Each row was made from one path, in order. Every step used is in the known rows, and no mark comes twice. Write each row's path.
Known rows:
A/W/U/S/C/Z: [-0.27,  1.24,  0.12,  0.57, -1.10,  1.67, -1.79, -1.87, -0.54, -1.49,
 -0.03,  0.06,  0.56,  0.52,  1.46, -0.51, -0.19, -0.14, -0.86,  0.05,
  2.19,  0.55,  0.85, -0.73]
Z/C/S/U/W: [ 0.38,  1.77, -1.12,  0.03, -0.46,  1.97, -1.49, -0.48,  0.13,  0.87,
  0.84,  0.54,  0.85, -0.02,  0.03,  0.92,  1.24,  1.53, -2.77,  0.05,
 -0.15, -1.57,  0.89,  0.28]
U/W: [ 0.70,  0.15, -1.18,  0.28, -0.13,  1.00, -0.36,  0.30,  0.33,  0.39,
 -0.47, -0.21, -0.19, -0.11,  0.57,  0.05,  0.96,  0.55, -0.19, -0.70,
  0.45, -0.71,  0.05,  0.19]
A/W/U/S/C: [-0.02,  0.89,  0.82,  0.69, -0.71,  2.45, -1.64, -1.61, -0.44, -0.08,
  0.11,  0.06,  0.53,  0.26,  1.65, -0.29, -1.10,  0.31, -0.13, -0.07,
  2.58, -0.11,  0.52, -0.94]
A/W/U/S: [ 0.00,  0.34, -0.08,  0.90, -0.72,  2.55, -1.64, -1.04, -0.08, -1.27,
 -0.23, -0.31, -0.47,  0.29,  1.67, -0.05, -0.21,  0.44, -1.01, -0.60,
  1.70, -0.01,  0.03, -0.77]
E/C: [-0.14, -0.53,  0.44,  0.04,  0.15, -1.69,  0.16,  0.69,  0.06, -0.67,
 -0.13, -0.67,  0.62,  0.25, -0.40, -0.19,  0.45, -0.67, -1.88, -0.04,
  0.30, -0.67,  0.23, -0.01]
C/Z: [-0.26,  0.31, -0.66, -0.06, -0.46, -0.66, -0.02, -0.18, -0.16, -1.31,
 -0.12,  0.00, -0.06,  0.28, -0.06, -0.24,  0.92, -0.42, -0.69,  0.12,
 -0.48,  0.54,  0.27,  0.25]
B/Z/U/W: [ 0.47, -0.55, -1.06,  1.56,  0.02, -0.59, -1.80, -0.44,  0.68,  1.02,
 -0.23,  0.54,  0.37,  0.24,  1.15,  0.81,  0.89,  1.48, -0.05, -0.25,
  0.18, -1.15,  0.51,  0.05]
A/W/U/S/C/Z/B/E: [-0.55,  1.30,  0.33,  1.30, -0.51, -0.69, -1.00, -2.40, -0.42,  1.48,
  0.65, -0.12,  0.65,  0.70,  1.79, -0.49, -0.90,  0.10, -1.46, -0.35,
  2.49,  1.48,  0.34, -1.00]
E/U/S: [-0.03,  0.35,  0.79,  0.91,  0.56, -0.89, -0.79, -0.73,  0.37, -1.72,
  0.15, -0.35, -0.59,  0.11,  1.07,  0.25, -0.10, -0.02, -1.03, -0.34,
  0.55, -1.00,  0.38, -0.02]
U/W/A: [ 0.79, -0.26, -2.08,  0.59, -0.53,  3.62, -0.74,  0.49,  0.19,  0.76,
 -0.42,  0.10, -0.73, -0.62,  0.25, -0.19,  1.12,  0.48, -1.30, -0.48,
  0.79, -0.79, -0.02, -0.78]
F/W/U/S/C/Z/B/E: [-0.39,  1.38, -0.47,  1.10,  0.40, -0.30, -0.70, -2.09, -0.37,  2.57,
  0.70,  0.20,  0.84,  0.47,  2.72,  0.02, -1.15,  0.05, -1.29, -0.10,
  1.15,  0.98,  0.81, -1.00]
F/W: [ 0.29,  0.00, -1.16,  0.04,  0.35,  0.11,  0.21,  0.23,  0.22,  0.38,
  0.21,  0.30,  0.01, -0.17,  1.39,  0.69, -0.65,  0.03, -0.66, -0.36,
 -0.23, -0.23,  0.19,  0.11]
C/S/U/W: [ 0.28,  1.95, -1.31,  0.00, -0.26,  1.17, -1.74,  0.11,  0.34,  0.02,
  0.42, -0.01,  0.23, -0.11,  0.44,  1.03,  0.94,  1.76, -1.04, -0.09,
 -0.52, -1.05,  0.39,  0.31]
S/C/Z: [-0.32,  0.92,  0.17, -0.40, -0.38, -0.58,  0.09, -0.74, -0.49, -0.26,
  0.19,  0.28,  0.94,  0.12, -0.21, -0.43,  0.06, -0.65,  0.12,  0.62,
  0.52,  0.45,  0.80,  0.05]
S/C/Z/B/E: [-0.60,  0.91,  0.31,  0.33,  0.27, -2.76,  0.58, -1.22, -0.37,  2.71,
  0.86,  0.15,  1.09,  0.38, -0.04, -0.45, -0.82, -0.37, -0.29,  0.19,
  0.82,  1.43,  0.28, -0.27]
W/U/S/C/Z/B/E: [-0.65,  1.27,  0.65,  1.16,  0.10, -0.40, -0.87, -2.37, -0.50,  2.27,
  0.50,  0.01,  0.84,  0.61,  1.38, -0.61, -0.52,  0.07, -0.61,  0.29,
  1.29,  1.13,  0.54, -1.10]
B/S/C/Z/U/W/A: [ 0.15,  0.44, -0.82,  0.92, -0.70,  3.18, -2.19,  0.02, -0.64,  1.02,
 -0.13,  0.97,  0.63, -0.33,  0.75, -0.70,  1.48,  0.63, -2.18,  0.51,
  0.70, -0.78,  0.91, -1.06]
S/U: [-0.28,  0.71,  0.03, -0.02, -0.03, -0.93, -0.76,  0.07, -0.01,  1.37,
  0.21,  0.17,  0.76,  0.01,  0.08,  0.87, -0.21,  0.72, -0.05,  0.00,
 -0.23, -0.74, -0.19,  0.23]
A/W/U: [-0.09, -0.41, -0.07,  0.60, -1.25, -1.06, -0.94, -0.13, -0.19, -0.12,
 -0.24, -0.05, -0.04,  0.16,  1.10, -0.17, -0.53,  0.36, -1.17, -0.63,
  1.55, -0.15, -0.21, -0.66]
A/W: [ 0.13, -0.03, -0.26,  0.14, -0.64, -0.30, -0.17,  0.02,  0.14, -0.72,
  0.03, -0.23, -0.21,  0.10,  0.37,  0.13, -0.43,  0.03, -0.68, -0.60,
  1.28,  0.40, -0.28,  0.04]
B/E: [-0.25, -0.06,  0.72,  0.38,  0.08, -1.21,  0.39, -0.34,  0.21,  1.12,
  0.42,  0.07,  0.11,  0.16,  0.18,  0.04, -0.92, -0.03, -0.19,  0.13,
 -0.65,  0.43,  0.02, -0.29]
S/C/Z/U/W: [ 0.33,  1.30, -0.32,  0.28, -0.50, -0.50, -1.11, -1.67, -0.33,  0.71,
 -0.17,  0.30,  1.09,  0.44,  0.64,  0.20,  0.51,  0.40, -1.47,  0.24,
  1.03, -0.62,  1.06, -0.05]

Write each row's path:
[-0.61, -0.04,  0.35,  1.17,  0.30, -6.64,  0.45, -0.56,  0.17,  1.17,
  0.68, -0.23, -0.09,  0.38,  0.46, -0.07, -0.18, -0.10, -2.23, -0.87,
  0.36,  0.60, -0.08,  0.02] => C/Z/B/E/U
[-0.21,  0.46, -1.17,  0.14,  0.08, -1.50,  0.17, -0.21, -0.23,  0.45,
  0.22, -0.32, -0.10,  0.32,  0.05, -0.29,  0.91, -0.03, -1.25, -0.45,
  0.55,  1.11, -0.24,  0.20] => C/Z/B
[-0.23,  1.69,  0.26, -0.02,  0.00,  2.80, -0.73, -1.73, -0.30, -1.40,
  0.14,  0.04,  0.52,  0.38,  0.53, -0.22,  0.30, -0.50,  0.22,  0.73,
  0.59,  0.45,  1.03, -0.05] => U/S/C/Z
[ 0.10,  1.52,  1.34,  0.49,  0.48,  2.49, -1.41, -2.64, -0.39,  0.44,
  0.38,  0.30,  1.00,  0.41,  0.79,  0.43, -0.99,  0.32, -0.44,  0.98,
  1.06, -0.34,  0.96, -0.51] => Z/U/S/C
[-0.30,  1.28,  1.04,  0.54,  0.18, -1.31, -0.89, -1.58, -0.16, -1.95,
  0.24, -0.13,  0.39,  0.29,  0.85, -0.12,  0.09, -0.50, -1.01,  0.21,
  1.14, -0.57,  1.15, -0.06] => E/U/S/C/Z
[ 0.28,  0.45, -2.30,  1.22, -0.78,  3.79, -2.69,  0.35,  0.49,  1.20,
  1.10,  1.41,  0.62, -0.63,  0.22,  0.91,  2.11,  1.93, -1.92,  0.32,
 -0.15, -1.88,  1.01, -0.44] => B/Z/C/S/U/W/A
[ 0.48,  0.45, -1.94,  0.55, -0.57,  3.16, -1.47,  0.66,  0.23,  2.03,
 -0.16,  0.08,  0.15, -0.61,  0.28,  0.71,  0.96,  1.12, -1.37, -0.28,
  0.66, -1.62, -0.19, -0.49] => S/U/W/A
[-0.50,  0.71, -0.24,  0.62, -0.24,  0.04, -1.94, -0.23,  0.26,  0.51,
  1.51,  1.37,  1.22,  0.00, -0.06,  1.16,  0.93,  1.57, -0.64,  0.85,
 -0.84, -1.08,  1.04,  0.31] => B/Z/C/S/U
[-0.14,  1.50, -0.75,  0.80,  0.54, -2.53, -1.02,  0.51,  0.56,  2.21,
  0.89, -0.85,  1.00,  0.33,  0.22,  0.74,  0.58,  1.41, -3.28, -0.58,
  0.23, -0.78,  0.11,  0.06] => Z/B/E/C/S/U/W
[-0.26,  1.33, -0.36,  0.83, -0.61,  0.76, -1.47, -1.99, -0.66,  0.27,
  0.24, -0.26,  0.54,  0.59,  1.55, -0.56, -0.26,  0.22, -1.56, -0.55,
  3.17,  0.94,  0.23, -0.83] => A/W/U/S/C/Z/B
[ 0.46,  1.31, -1.92,  0.38, -0.93,  4.40, -1.85, -0.13,  0.03,  0.94,
  0.95,  0.90,  0.52, -0.57, -0.23,  0.65,  1.71,  1.43, -3.29,  0.25,
  0.18, -1.65,  0.80, -0.61] => Z/C/S/U/W/A
[-0.52,  0.51,  0.49,  0.46,  0.69, -3.06,  0.06,  0.07,  0.30,  0.38,
  1.23, -0.69,  0.45,  0.36, -0.34, -0.15, -0.11,  0.24, -2.70,  0.13,
 -0.09,  0.67,  0.20, -0.30] => Z/B/E/C/S
[ 0.68, -0.76, -1.31,  1.17, -0.43, -0.28, -0.84,  0.68,  0.53,  0.09,
 -0.31, -0.15, -0.80, -0.72,  0.62, -0.11,  0.99,  0.55, -2.36, -0.85,
  1.31, -1.79,  0.15, -0.69] => E/U/W/A
[-0.20, -0.74,  0.05,  1.27,  0.15, -1.73, -1.46, -0.62,  0.27,  0.71,
  0.27,  0.75,  0.57,  0.33,  0.77,  0.80,  0.12,  0.99,  0.26,  0.46,
 -0.19, -0.47,  0.48, -0.06] => B/Z/U
[-0.28,  1.08,  0.62,  0.06, -0.38, -1.46, -0.74, -1.85, -0.69,  0.20,
  0.26,  0.59,  1.35,  0.49,  0.08,  0.08, -0.43,  0.05, -0.84,  0.91,
  0.60,  0.18,  1.02, -0.21] => S/C/Z/U
[-0.70,  1.21,  1.07,  0.15,  0.17, -2.75, -0.97,  0.30,  0.29,  0.12,
  1.11, -0.40,  1.28,  0.30, -0.42,  0.69, -0.39,  0.59, -2.23,  0.76,
 -1.22, -0.72,  0.56,  0.11] => B/E/C/S/U
[-0.36, -0.46,  0.60,  0.73,  0.78, -3.99,  0.83,  0.30,  0.22,  2.22,
  0.50, -0.78,  0.81,  0.46, -0.33, -0.32, -0.45, -0.37, -2.27, -0.39,
  0.69,  0.33, -0.31, -0.32] => Z/B/E/C
[ 0.20,  0.96,  0.02,  0.54,  0.20,  2.55, -1.26, -1.63, -0.36,  0.91,
  0.18,  0.28,  0.83, -0.01,  2.47,  0.18, -1.42,  0.20,  0.00,  0.24,
  1.26, -0.69,  1.03, -0.97] => F/W/U/S/C
[-0.15,  0.52,  0.96,  1.37,  0.57,  1.51, -2.14, -2.14,  0.10,  0.58,
  0.56,  0.83,  1.15,  0.46,  1.25,  0.74, -0.54,  0.87,  1.10,  1.08,
  0.80, -0.52,  1.14, -0.39] => B/Z/U/S/C
[ 0.02,  1.28,  0.91,  0.04,  0.42,  3.28, -0.70, -1.53, -0.14, -0.02,
  0.25,  0.02,  0.64,  0.10,  0.63, -0.01, -0.57, -0.25,  0.85,  0.59,
  1.09,  0.00,  0.81, -0.31] => U/S/C
[-0.17,  0.20, -2.27,  1.11, -0.20,  0.66, -1.88,  2.51, -0.14,  2.04,
 -0.16, -0.41,  0.58, -0.23,  0.52, -0.50,  3.03,  0.71, -4.31, -0.89,
  1.03, -1.19, -0.25, -0.42] => E/C/Z/B/S/U/W/A
[-0.83,  0.94, -0.60,  0.51,  0.22, -1.31, -1.26,  1.21, -0.43,  1.92,
  0.33,  0.28,  0.62,  0.15,  0.68, -0.14,  1.24,  0.86, -1.39, -0.40,
 -0.19,  0.32, -0.44,  0.33] => C/Z/B/S/U
[ 0.11,  0.26, -0.81,  1.42, -0.16, -2.98, -0.32, -0.55,  0.08,  2.89,
  0.54,  0.01,  0.32, -0.26,  0.63, -0.46,  0.23,  0.09, -2.82, -0.77,
  2.08, -0.34,  0.45, -1.00] => S/C/Z/B/E/U/W/A
[ 0.18,  0.23, -0.95,  0.89,  0.20,  2.44, -1.29, -0.90, -0.01, -0.23,
 -0.06,  0.04, -0.25,  0.09,  2.68,  0.54, -0.42,  0.51, -0.86, -0.26,
  0.25, -0.47,  0.52, -0.69] => F/W/U/S
[ 0.12,  0.87, -1.60,  0.98, -0.38,  1.19, -2.26,  0.00,  0.62,  0.85,
  1.07,  1.12,  1.08, -0.03,  0.47,  1.11,  1.83,  2.04, -1.08,  0.16,
 -0.36, -1.76,  1.13,  0.46] => B/Z/C/S/U/W
[-0.08,  0.37,  0.13,  0.85, -0.15,  2.45, -1.53, -1.05, -0.21, -0.51,
 -0.28, -0.13, -0.22,  0.23,  1.36, -0.14,  0.19,  0.42, -0.30,  0.02,
  0.36, -0.28,  0.32, -0.74] => W/U/S
[-0.22,  1.16, -1.85,  0.81,  0.06, -0.25, -1.66,  1.54, -0.08,  2.38,
 -0.10, -0.02,  0.47,  0.06,  1.25, -0.07,  2.18,  1.35, -1.93, -1.08,
  0.28, -0.36, -0.40,  0.44] => C/Z/B/S/U/W
[-0.16,  1.36, -0.20,  0.63,  0.06,  1.51, -1.46, -2.12, -0.19, -2.11,
  0.01,  0.12, -0.03,  0.78,  0.76,  0.40,  0.74,  0.23, -1.79,  0.57,
 -0.32,  0.42,  0.79,  0.03] => C/Z/U/S
